(in the rows, 128 means zero)
Known rows, with every step that occurs
gume/liro/dapo/sumu/zibi: [130  78 108 118 126 142  89 170 149 123 181 193 140  85 145 128 110 149
 136 148  99 148]
nutu/gubov/liro/vore: [100  86 124 108 125 141 126 139  82  85 169 155 202  92 134 110 126  94
 155 125 107 120]
gume/fanu: [114  80 121 137 124 121  80 206 153 105 174 143 166  89 141 129 122 168
 127 116 102 103]
gume/liro/dapo/sumu: [111  88 133 142 123 155 109 161 140 104 176 149 146  71 142 124 136 134
 155 144 115 135]
nutu/gubov/liro/gume: [103 100 125  97 116 141 130 111 105  71 192 181 193 115 140 109 141  62
 166 120  93 118]
zibi/liro/gume/fanu: [122  94 135 128 131 125  92 186 155  92 185 164 174  76 118 123 141 153
 159 117  72 100]
dapo/liro/gume: [133  95 138 114 128 132 137 110 125  76 183 179 165  90 146 122 169  89
 194 117  51 128]
nutu/vore/sumu: [ 99  80 128 132 100 141 126 107 110 107 208 169 171  95 159 128 139  88
 161 118 119 134]
zibi/liro: [109  82 136 126 127 140  92 149 165  98 175 183 179  87 115 112 133 155
 170 128 128 128]
dapo/sumu/gubov/liro/vore: [119  89 121 121 146 146 114 152  95 114 177 166 174  81 138 119 121 111
 164 146 103 124]
nutu/vore/sumu/zibi/liro/dapo: [112  84 118 110 118 140  99 148 140  87 193 190 163  64 107 123 128 125
 160 122 131 137]
nutu/vore/sumu/zibi: [120  71 104 110 108 130 102 127 126 126 207 209 160 104 160 130 112 112
 140 127 102 148]
dapo/liro/gubov: [131  78 113 117 132 130 135 154 107  85 178 178 167  86 128 117 175 109
 185 125  53 131]
liro/dapo: [116  91 118 117 116 140 112 167 145  56 168 128 153  77 122 135 140 128
 149 111 145 119]
nutu/gubov/liro/zibi: [117  92 123 106 113 137 130 121 104  93 175 195 210 110 148  92 125  48
 158 130  96 112]
vore/sumu/gubov/liro/gume: [126 101 125 106 132 140 128 121 134  96 200 195 168 101 140 116 149  75
 174 125 117 116]
nutu/vore: [ 99  79 114 120 105 130 109 115  78  93 193 139 168  99 153 135 119 104
 157 118  79 135]
vore/sumu/gubov: [124  80 106 139 138 145 129 141 174 123 208 164 153 109 143 139 140 139
 162 126 165 115]
vore/sumu/gubov/liro: [109  86 118 116 133 141 100 142 147 125 191 203 173 103 142 102 125 102
 148 134 168 121]
zibi/liro/dapo/sumu/gubov/nutu: [122  92 107 152 133 152  87 144 148 125 182 126 149  86 131 132 125 138
 147 137 141 125]
liro/zibi: [144  91 124 120 115 132 135 138 131  87 173 168 178  96 151 120 136  88
 165 124  85 113]
sumu/gubov/nutu/vore: [111  80  95 135 110 130  96 110  79 123 192 105 156 103 154 141 110 110
 141 118  98 129]

Rows
[114  79 102 137 130 142 130 119 129 126 220 156 155 106 146 142 132 118
 166 124 136 122] => nutu/vore/sumu/gubov
[125  92  99 152 128 150  92 146 138 121 181 110 141  95 146 141 124 131
 136 133 138 124] => liro/dapo/sumu/gubov/nutu
[142  70 116 117 124 131 115 158 155 131 181 192 155  80 147 126 123 145
 143 129 118 139] => gume/liro/vore/sumu/zibi
[115  86 116 118 112 140  86 142 136  94 184 171 161  62 111 121 125 121
 147 119 135 138] => gubov/nutu/vore/sumu/zibi/liro/dapo
[110  94 116 111 130 144 107 159 147  83 182 171 160  78 118 113 134 101
 147 123 182 116] => vore/sumu/gubov/liro/dapo
[132  80 103 114 135 142 104 174 128 108 195 215 168  91 109 120 143 141
 175 149  63 141] => dapo/sumu/zibi/liro/gubov
[126  77 102 108 124 134 113 152 110 106 206 213 173  85 109 120 148 119
 176 133  73 140] => nutu/vore/sumu/zibi/liro/gubov
[120  86 122 111 124 143  97 165 175  83 182 195 160  67 103 120 134 143
 157 124 154 132] => vore/sumu/zibi/liro/dapo
[104  89 116 119 141 147  88 146 126 130 188 201 169 107 149 106 113 108
 149 153 127 129] => dapo/sumu/gubov/liro
[117  78 123 122 133 145  75 152 162 129 190 229 171  93 128 115 112 158
 160 154  96 148] => dapo/sumu/zibi/liro
[124  75 117 110 130 133  76 157 173 114 180 216 173  94 118 115 113 166
 155 136 115 139] => sumu/zibi/liro
[101  95 137 138 127 162  99 155 142  88 186 176 163  72 124 122 138 128
 170 147 116 135] => zibi/liro/dapo/sumu
[119  78  94 117 105 127  89 126  65 115 189 151 167  88 131 126 119 106
 148 123  58 143] => sumu/zibi/liro/gubov/nutu/vore
[128  84 103 151 121 142 102 134 160 132 187 124 150 104 152 134 133 129
 135 118 165 119] => vore/sumu/gubov/nutu
[ 80  83 120 104 114 141 101 130 110  94 179 186 205 121 143  94 118  87
 138 127 136 124] => nutu/gubov/liro
[150  83 133 127 118 129 136 148 145 112 161 161 170  82 147 108 135 109
 164 127  90 113] => gume/liro/zibi
[145  86 136 123 125 128 139 120 123  98 170 194 182  84 153 104 151  75
 185 127  55 121] => dapo/liro/zibi
[134  86 105 150 126 142 113 137 142 127 181 112 152  91 148 139 135 127
 142 118 153 117] => liro/vore/sumu/gubov/nutu
[140  93 116 107 133 133 121 140 123 109 177 196 185  99 143 102 121  72
 161 136 105 108] => sumu/gubov/liro/zibi
[132  74  91 114 104 129 102 132 105 126 204 191 156 100 153 131 124 101
 137 125  88 148] => liro/gubov/nutu/vore/sumu/zibi
[133  85 102 133 120 141  82 159 122 121 176 167 162  89 129 120 134 128
 147 140  83 141] => dapo/sumu/zibi/liro/gubov/nutu
[131  86 114 151 131 145 108 137 152 132 183 127 160  83 131 130 137 137
 153 121 155 118] => zibi/liro/vore/sumu/gubov/nutu
[125  90 124 131 118 122  82 163 130 122 201 177 171  74 133 122 128 127
 144 116  64 114] => gubov/nutu/vore/sumu/zibi/liro/gume/fanu
